Each row was made from one walk, in order. Every step used is in the known rows, and no mark comes twice. Write each row's walk.
Known rows
Z > K > E: [-1.99  1.21  1.44  0.43 -4.98  1.12  1.58 -2.72  2.81  0.07  0.74 -0.92
  1.14  0.67  1.23  1.33 -0.93 -0.37 -1.07 -6.28  1.45 -1.30  2.51 -4.61
 -0.76]
E > K > N > L: [ 0.23  1.41  1.71 -2.65  5.97  2.97 -1.36  2.25  2.63  0.56  2.38  2.78
  0.48  0.09  0.48 -1.93 -2.98  1.30 -3.42  1.58  0.57 -6.52 -2.24 -2.74
 -1.99]
E > Q > Z > K > N: [ 3.85  3.81  4.07 -2.35  0.70  4.21  1.82 -1.82 -2.67  4.90  0.71  2.72
  0.27 -3.97  0.46 -2.79 -0.22 -2.24 -4.39 -0.25 -0.65 -4.87  1.06 -0.17
  1.68]
E > Q > Z > K > N > L: [ 4.04  3.82  4.79 -4.20  3.52  4.89  1.72 -0.93 -0.80  4.96  1.07  1.86
 -0.93 -3.00  0.50 -2.80 -0.64 -3.20 -4.61 -0.69 -1.06 -6.03 -0.04 -2.11
  1.82]
Z > H: [ 1.14  0.11 -0.01 -0.14 -1.31  0.97  0.12 -0.52  0.88 -1.54 -1.64 -2.40
 -1.08 -2.36 -0.33  0.38 -0.63 -0.48 -0.31 -0.48 -1.31  0.53  0.37 -0.53
  0.12]
Z > Q: [ 2.37 -0.03  0.10 -1.50 -1.15 -2.05  1.49  0.54 -0.63  1.56 -0.45 -0.99
  0.78 -1.74 -1.64 -2.12  0.21 -0.17  1.02 -0.53 -0.22  2.25 -1.35  0.41
 -0.35]
E > Q > N: [ 5.21 -0.83  4.39 -2.19  4.11  0.75  0.84  2.76 -3.15  3.21  2.61  1.97
 -0.68 -1.97  0.00 -4.09  0.15 -2.02 -3.59  1.28 -1.68 -3.31  2.46 -0.44
  0.61]
K > Z > Q > N > L: [ 5.93 -0.07  1.05 -4.77  3.71 -0.55  3.17  2.79 -0.91  3.68  0.88 -1.16
 -1.41 -4.91  0.12 -4.27  1.52 -1.70 -0.91  3.77  1.46 -3.66 -5.23  0.90
  0.03]
N > K > E > Q > Z: [ 0.56  2.07  3.64 -1.62 -4.06  4.34  2.72 -2.85 -4.00  4.58 -0.87  2.00
  3.32 -0.75  0.26 -2.24  3.82 -3.32  0.21 -4.12 -1.56  3.14  3.67 -0.84
  3.52]
Z > K: [-0.95  2.12  0.84  1.41 -2.05 -0.39  1.37 -1.46  1.42 -1.13 -0.18 -1.36
 -1.25 -1.00  1.16  0.19 -1.72  0.10 -1.84 -1.33  0.28 -2.28  1.06 -2.74
 -0.61]
L > N > K > Z: [-0.82 -0.03 -1.97 -0.66 -1.84  0.98  2.26  1.83 -1.65 -0.38 -2.59 -2.15
  1.53 -0.97  2.53 -0.90  2.17  1.01  1.58  4.44  2.06  0.28 -1.98  2.78
  0.82]
K > E: [-1.10 -0.46  0.73 -0.71 -2.97  1.43  0.23 -1.55  1.32  1.32  0.83  0.39
  2.50  1.66  0.40  1.06  0.72 -0.75  0.85 -4.86  1.12  0.90  1.35 -1.91
 -0.29]
N > K: [-1.39  0.96  1.14  0.49 -1.13  0.18  1.23  0.87 -2.35 -1.57 -2.42  0.59
 -0.75 -0.53  0.59 -0.73  0.61  1.33  0.21  1.33 -0.78  1.23  1.79  1.28
 -0.69]
L > N: [ 0.35 -1.42 -1.19 -0.56  0.16  0.17 -0.90  2.03  0.62 -0.53 -0.80 -1.86
  0.91  1.67  0.08  1.03 -0.36  0.21 -0.34  0.57  0.28  0.38 -0.12 -0.75
  0.56]
N > K > Z: [-1.18  1.11 -0.77 -0.01 -2.00  1.03  2.85  0.00 -2.65  0.19 -1.79 -0.48
  0.51 -2.74  2.14 -1.90  2.26  0.74  1.88  3.61  1.74 -0.22 -1.73  3.60
  0.35]
L > N > K > E: [-1.99 -1.19  0.41 -0.79 -3.91  2.08  0.63  1.44 -0.39 -0.94 -2.16 -0.59
  2.36  2.99  1.16  1.76  1.33  0.66  0.67 -3.04  0.58  2.75  3.29 -1.25
 -0.55]
L > N > K > Z > H > E: [-1.02 -0.57 -2.05 -2.31 -2.86  0.78  2.92  1.79 -0.76 -0.54 -2.86 -5.00
  2.18 -3.12  2.13 -0.72  2.70  2.10  3.26  0.69 -0.52  0.82 -1.56  0.59
  1.71]
E > K > Z > Q > N: [ 3.85  1.44  0.39 -1.72  1.34 -1.89  1.94  1.74 -0.14  2.87  1.99  0.26
  1.34 -4.92  0.82 -6.76 -0.21  0.10 -1.91  3.82  2.23 -4.30 -5.31 -0.88
 -0.24]
H > Z > K: [-0.43  0.10 -0.61  0.01 -2.82 -2.41  2.19 -0.84  0.05  0.48  0.40 -1.66
 -0.71 -3.08  1.96  0.82  0.36  0.24 -0.05 -2.11  0.26 -1.47 -0.07 -2.29
  1.72]
Q > Z: [ 0.77  2.17  0.08 -0.26 -1.14  1.81 -0.32 -3.12 -1.19  1.96 -1.98  0.79
  0.02 -1.39 -0.23  0.10  2.44 -1.93 -0.62  0.67 -0.49  1.22 -1.20  0.49
  3.32]
E > H > Z: [-0.22 -2.20 -3.94 -1.37 -2.56 -1.71 -1.81 -1.47 -0.12 -0.61  2.21 -1.36
  1.85 -0.93  1.21  0.83  3.54  0.77  2.50 -1.07  1.08  2.13 -0.49  1.22
  0.99]
L > N > K > E > H > Z: [-2.26 -3.63 -3.41 -2.07 -6.49  0.48 -1.01  0.08 -0.32 -1.37  0.02 -1.92
  4.50  1.81  1.99  2.40  4.87  1.55  3.09 -3.90  1.45  4.72  2.76 -0.03
  0.70]
H > E > K: [-2.86  1.00 -0.14 -0.10  0.81 -1.58 -0.02  0.04  2.11  0.35  2.19 -0.02
  2.89  0.93  0.44 -2.36 -0.67  2.32  1.09 -2.95 -1.16 -1.79 -0.70 -5.08
  0.77]
Q > Z > H > E > K > N: [ 0.69  3.25  1.04 -2.70  1.10  3.56 -0.77 -1.35  0.36  1.93 -0.88  1.85
  2.18 -4.12 -0.14 -1.86  0.46  1.26 -1.64 -1.27 -2.08 -3.01 -2.09 -2.91
  2.05]
E > K: [-1.79  1.50 -0.01  1.43  0.55 -0.30 -1.13 -0.20  2.37 -0.69  1.17  0.74
  1.44  0.84  0.56 -2.01 -2.04  0.82 -1.14 -0.15  0.28 -1.71 -0.96 -3.44
 -0.23]

Which walk is each row?
[ 4.29  0.43  3.38 -2.06  1.81  1.52  3.75  2.72 -5.84  3.57  0.83  1.19
 -0.22 -4.78  2.12 -6.04  2.40 -1.27 -1.75  4.71  0.20 -3.65  0.18  3.22
  0.71]
E > Q > N > K > Z
[ 5.24 -1.17  4.11 -3.74  2.70  0.73  1.65  2.71 -2.67  3.28  2.19 -0.94
 -0.47 -4.15 -0.56 -3.86  0.89 -1.00 -1.73 -2.23 -4.27 -2.66  2.79 -2.81
  1.52]
Z > H > E > Q > N
[ 0.69 -0.88  1.84 -1.93 -4.79  0.04  3.32 -1.90 -0.35  4.46  3.98 -1.41
  3.45 -1.40  1.89 -1.43  1.23 -2.08  0.68 -8.28 -0.04 -1.17  2.77 -4.77
  2.78]
H > Z > K > E > Q
[ 4.14 -1.40  4.78 -2.77  1.17  2.33  0.85  1.54 -2.04  4.34  3.62  2.48
  1.63 -0.15  0.11 -2.74  1.11 -2.73 -2.78 -3.91 -0.54 -2.47  3.68 -2.54
  0.08]
K > E > Q > N
[ 0.95 -0.47 -1.30 -4.10  1.02  1.19 -0.87  0.08  2.02 -0.40  3.09 -0.42
 -0.72 -2.56  2.14  0.92  0.64  1.21 -1.39 -1.04  1.47 -4.75 -1.14 -0.57
 -1.37]
E > H > Z > K > N > L
[ 4.07 -1.97 -0.33 -3.11 -2.10 -3.36  0.86  2.54 -4.69  0.05 -0.55  0.10
 -0.44 -5.29  0.17 -3.09  4.60  1.42  0.37  2.36 -0.38  2.61  0.98  3.08
 -0.52]
E > H > Z > Q > N > K
[ 3.62  0.29  6.69 -3.37  1.70  2.89  2.54  0.90  1.36  3.44  4.01  0.22
 -0.84 -0.22  1.10 -2.39 -0.89 -3.46 -4.84 -5.53 -0.81 -6.14  3.90 -6.75
 -0.28]
Z > K > E > Q > N > L
[-2.03  0.00  1.73 -0.30 -4.38  2.02  1.58 -0.47 -1.11 -0.55 -1.48  0.92
  1.44  0.89  0.84  0.46  1.54  0.48  1.07 -3.54  0.41  2.29  3.54 -0.48
 -0.96]
N > K > E
[ 3.00 -0.27  4.14 -2.80 -2.40 -0.03  2.72  2.56 -3.59  1.41 -1.43  1.94
 -0.06 -2.58 -0.78 -2.48  1.88  0.10 -1.55 -1.62 -0.34  1.53  2.93 -0.12
 -1.90]
Z > Q > N > K > E
[ 5.57  0.04  0.42 -3.24  0.94 -1.68  2.94  1.79 -2.50  3.72  0.70 -0.27
 -0.08 -5.58  0.17 -4.49  2.10 -0.92 -0.71  4.08  1.91 -2.39 -3.86  2.64
 -0.07]
K > Z > Q > N
[-0.98  0.81  1.06 -2.57  3.75  1.10 -0.61  2.20  0.83  1.67  2.89  3.14
  3.03 -0.64  0.50 -2.43 -1.37  3.39 -1.03 -1.33 -0.72 -5.38 -1.13 -2.61
 -1.31]
H > E > K > N
[ 1.24  0.06 -2.08 -2.22 -3.14 -1.39  3.94  2.73 -1.95  1.36 -2.93 -3.33
  2.60 -2.77  0.74 -3.38  2.34  0.94  2.49  3.40  1.75  2.51 -3.19  3.10
  0.55]
L > N > K > Z > Q
[ 3.58 -2.52  2.55 -3.98 -3.30 -1.87  3.55  2.73 -5.05  2.80 -1.02  1.45
  0.76 -4.73  0.17 -2.22  4.08  0.20  0.23 -2.20 -0.21  2.01  2.04  0.52
  0.61]
H > Z > Q > N > K > E
[ 0.43  0.90  1.77 -4.22  4.89  2.66 -0.56  2.24  3.20  0.17  1.73 -0.21
  0.85 -2.08  0.14 -1.87 -2.20  1.99 -1.18 -2.02 -2.29 -5.88 -1.61 -4.84
 -0.90]
Z > H > E > K > N > L
[-0.94 -0.59  0.01  0.08 -1.27  0.38  0.58  3.00 -1.60 -2.05 -3.07 -0.82
  0.35  1.02  0.76  0.29  0.39  1.44 -0.17  1.89 -0.51  1.73  1.87  0.53
 -0.36]
L > N > K
[ 1.79  4.08  2.77 -2.82  2.50  4.39  0.69 -1.78  0.69  2.00 -1.31  1.83
 -2.47 -2.57  0.91  0.46 -0.49 -1.57 -4.58  0.78  0.16 -5.48 -1.41 -1.70
  0.83]
Q > Z > K > N > L
[ 5.30 -2.89 -1.68 -3.84 -0.94 -3.75 -0.54  1.30 -2.25  1.41  1.98 -0.56
  0.16 -4.51  0.01 -2.33  3.90  0.49  0.09  0.79  0.47  1.27 -0.96  1.79
  0.05]
E > H > Z > Q > N
[ 2.96  1.16  1.39 -1.25 -0.57  1.97  2.62  1.78 -3.24 -1.03 -3.35 -0.98
 -2.89 -6.77  1.96 -2.67  2.06  0.30 -1.81  5.87  0.33 -2.50 -0.63  3.12
 -0.44]
Q > N > K > Z > H
[ 0.54  2.00 -2.09 -0.65 -1.20 -2.05  2.38 -0.58  1.40  2.68  1.51 -1.71
  3.51 -3.19  0.58 -5.67 -0.12  0.47  1.54  1.19  2.25 -1.13 -6.13 -1.04
  0.53]
E > K > Z > Q
[ 4.00  1.43  1.08 -3.31  4.31 -0.87  2.26  2.34  1.51  2.96  2.21 -0.48
  0.28 -3.95  0.71 -6.34 -0.19 -0.86 -2.22  3.55  1.82 -5.37 -6.04 -2.20
 -0.01]
E > K > Z > Q > N > L
[ 2.82 -0.52  5.39 -3.02  2.95  0.15  2.88  4.22 -5.80  2.90  1.42  2.17
 -0.04 -2.56  0.25 -5.03  2.21  0.43 -1.08 -0.24 -3.92 -1.95  4.68 -0.50
  0.39]
H > E > Q > N > K
[-0.05  0.09 -2.05 -2.33 -1.87  0.18  2.69 -1.22  0.69  1.46  0.32 -4.13
  1.89 -4.19  1.54 -0.93  2.21  0.56  3.82 -1.36 -0.15 -0.93 -3.38 -0.10
  1.88]
K > Z > H > E
[ 3.91 -0.46  5.46 -3.12  1.66  1.03  3.17  3.92 -4.97  1.45 -0.32 -0.26
 -1.12 -4.68 -0.08 -4.43  1.69 -0.14 -1.53 -0.94 -4.75 -1.43  4.79 -1.12
  0.83]
Z > H > E > Q > N > K
[ 0.77 -0.31 -2.14 -2.26 -1.92  0.18 -0.85 -0.53  0.25 -0.43  2.40  0.52
  0.67 -3.32  2.27  0.76  0.94  2.11 -1.29 -0.71  2.08 -3.85 -0.02  1.02
 -1.74]
E > H > Z > K > N
[ 4.49 -1.68  5.55 -4.67  3.71  3.27  1.05  2.32 -0.17  4.56  4.19  1.54
  0.40  0.54  0.26 -2.63  0.79 -3.85 -3.03 -4.02 -1.30 -3.63  2.81 -4.25
  0.42]
K > E > Q > N > L
[ 3.11  0.39  5.45 -1.68 -0.95  1.91  2.23  0.41 -0.46  3.30  3.45  1.18
  0.20 -1.00  1.13 -2.50 -0.67 -2.41 -4.61 -5.18 -0.18 -4.79  5.04 -5.19
 -0.39]
Z > K > E > Q > N
[ 2.67  0.81  0.27 -3.09  1.71 -3.01  2.92  2.20 -0.33  4.35  2.80 -0.31
  2.64 -4.74  0.76 -6.63  1.28  1.37  0.32  1.06  0.68 -4.08 -4.82 -2.42
  0.61]
H > E > K > Z > Q > N
[ 2.76  2.27  2.02 -1.51 -0.07  2.55  0.83 -2.58 -2.76  4.82  0.47  0.98
  1.49 -1.58 -0.51 -2.71  2.67 -3.66 -0.37 -0.80 -1.67  0.99  0.48 -0.38
  4.33]
E > Q > Z
[-0.15 -0.39 -0.19 -1.70 -1.11 -0.05  1.05  0.00  0.87 -0.17 -0.49 -2.95
  0.66 -2.13 -0.28  0.15  0.64  1.01  1.81 -3.53 -2.74  0.87  0.46 -2.32
  1.09]
Z > H > E
[ 1.74  0.20  3.51 -0.44  1.77  0.30  0.85  3.32 -4.04 -1.35 -2.32  2.40
 -3.13 -2.47  0.69 -1.68  0.96  0.81 -3.18  4.01 -1.03 -1.72  2.90  1.45
 -1.49]
Q > N > K
[ 1.88  2.44  0.32 -0.31 -2.48  2.70  0.00 -3.80 -0.31  0.64 -3.47 -1.42
 -0.85 -3.75 -0.31  0.80  1.91 -2.34 -1.00  0.25 -1.63  2.23 -0.90 -0.33
  3.36]
Q > Z > H
[ 2.23 -2.29 -3.91 -2.74 -3.66 -3.74 -0.09 -0.84 -0.34  1.12  1.77 -2.38
  2.78 -2.73 -0.45 -1.64  3.71  0.64  3.57 -1.75  0.61  4.19 -1.83  1.61
  0.76]
E > H > Z > Q
[ 3.92  2.20  1.96 -1.31 -1.67  3.32  1.02 -3.19 -1.83  3.56 -0.87 -1.23
  0.58 -3.76 -0.81 -2.19  1.71 -3.97 -0.94 -1.23 -2.76  1.72  0.61 -0.87
  4.57]
E > Q > Z > H
[ 1.24  1.71  2.82 -2.74  3.72  2.66  1.01  1.71  1.77  0.00  0.87  0.79
 -2.36 -1.35  1.01 -0.07 -2.95  0.50 -4.03  0.16  0.56 -7.06 -0.43 -2.00
 -2.42]
Z > K > N > L
[-0.09 -2.16 -2.31 -2.99 -8.01 -1.78  1.48 -1.21 -1.73  0.84  0.59 -1.40
  4.29 -1.64  0.40 -0.89  5.51  1.11  4.39 -5.07  0.97  6.54  1.51  1.04
 -0.47]
N > K > E > H > Z > Q
[-0.09  4.27  0.88  1.22 -3.04  1.15  0.95 -4.33  0.45  1.06 -2.24 -0.26
 -1.31 -2.24  0.91  0.52  0.54 -1.78 -2.12 -0.83 -0.30 -0.77 -0.12 -2.27
  2.46]
Q > Z > K
[ 5.50 -0.61  2.37 -2.35  1.73 -2.06  1.43  2.99 -2.20  2.02 -0.09  0.86
 -1.35 -3.55 -1.49 -2.84  0.46 -0.38 -2.43  1.84 -0.59 -0.93 -0.25  0.48
 -0.77]
Z > Q > N
[-1.68 -1.11 -1.76 -0.91 -4.65  1.76 -2.23 -2.94  2.91 -0.63  2.74 -0.41
  3.52  2.84  0.62  1.61  2.30  0.01  1.41 -5.26  2.11  2.38  2.13 -1.46
 -1.61]
K > E > H
[ 4.01  0.10  5.59 -1.55  2.64  1.05  1.88  3.92 -5.54  1.84  0.10  2.54
 -1.72 -2.61  0.19 -4.88  1.00 -0.98 -3.56  2.55 -2.39 -2.07  4.12  0.98
 -0.23]
E > Q > N > K
[ 0.26 -1.23  2.50 -2.07 -2.93  2.74  1.74  2.17 -1.97  1.96  0.45 -0.37
  4.08  2.75  0.70 -1.56  1.24 -1.02  0.62 -4.25 -0.80  2.26  4.76 -1.90
  1.03]
L > N > K > E > Q
[ 4.17 -3.58 -1.01 -4.67 -3.67 -2.16 -0.40  0.05 -1.17  2.73  3.12  0.15
  2.53 -3.00 -0.11 -1.07  4.87 -0.47  0.82 -4.10  1.48  2.44  0.50 -0.38
 -0.18]
K > E > H > Z > Q > N
[-2.61  0.91 -1.11  0.24 -6.80  1.36 -0.75 -4.42  4.38 -1.63  2.56 -1.57
  2.33  2.24  1.69  1.76  0.51  0.30 -0.21 -6.76  2.57  0.09  3.25 -4.13
 -2.35]
Z > K > E > H
[ 1.24 -0.12  0.36 -2.51  0.18  0.14  1.28  1.14 -1.48  1.38  0.82  1.57
 -0.68 -4.21  1.84  0.28 -0.56  1.51 -2.01 -0.23  1.04 -5.03 -0.41  0.21
 -0.36]
H > Z > K > N
[ 0.87 -0.37  4.04 -1.18 -1.19  2.32  1.01  1.89 -3.05 -0.03 -1.45  2.85
 -0.88 -0.94  1.10 -0.41  1.95  0.13 -2.66 -0.78 -0.10 -0.55  4.51 -0.48
 -1.67]
Q > N > K > E
[ 2.10 -0.61  1.98 -2.62 -0.15  0.35  2.17  0.57 -0.80  2.69  2.04 -2.70
  2.18 -2.38 -0.68 -2.93  0.55 -0.67  1.55 -4.80 -3.90  0.25  1.98 -2.89
  2.02]
Z > H > E > Q
[ 4.15  0.29  3.47 -1.82  0.45 -1.75  2.62  3.95 -4.78  0.38 -2.63  1.49
 -2.37 -4.13 -0.95 -3.74  1.12  0.62 -2.12  3.28 -1.54  0.36  1.58  1.95
 -1.79]
Z > Q > N > K
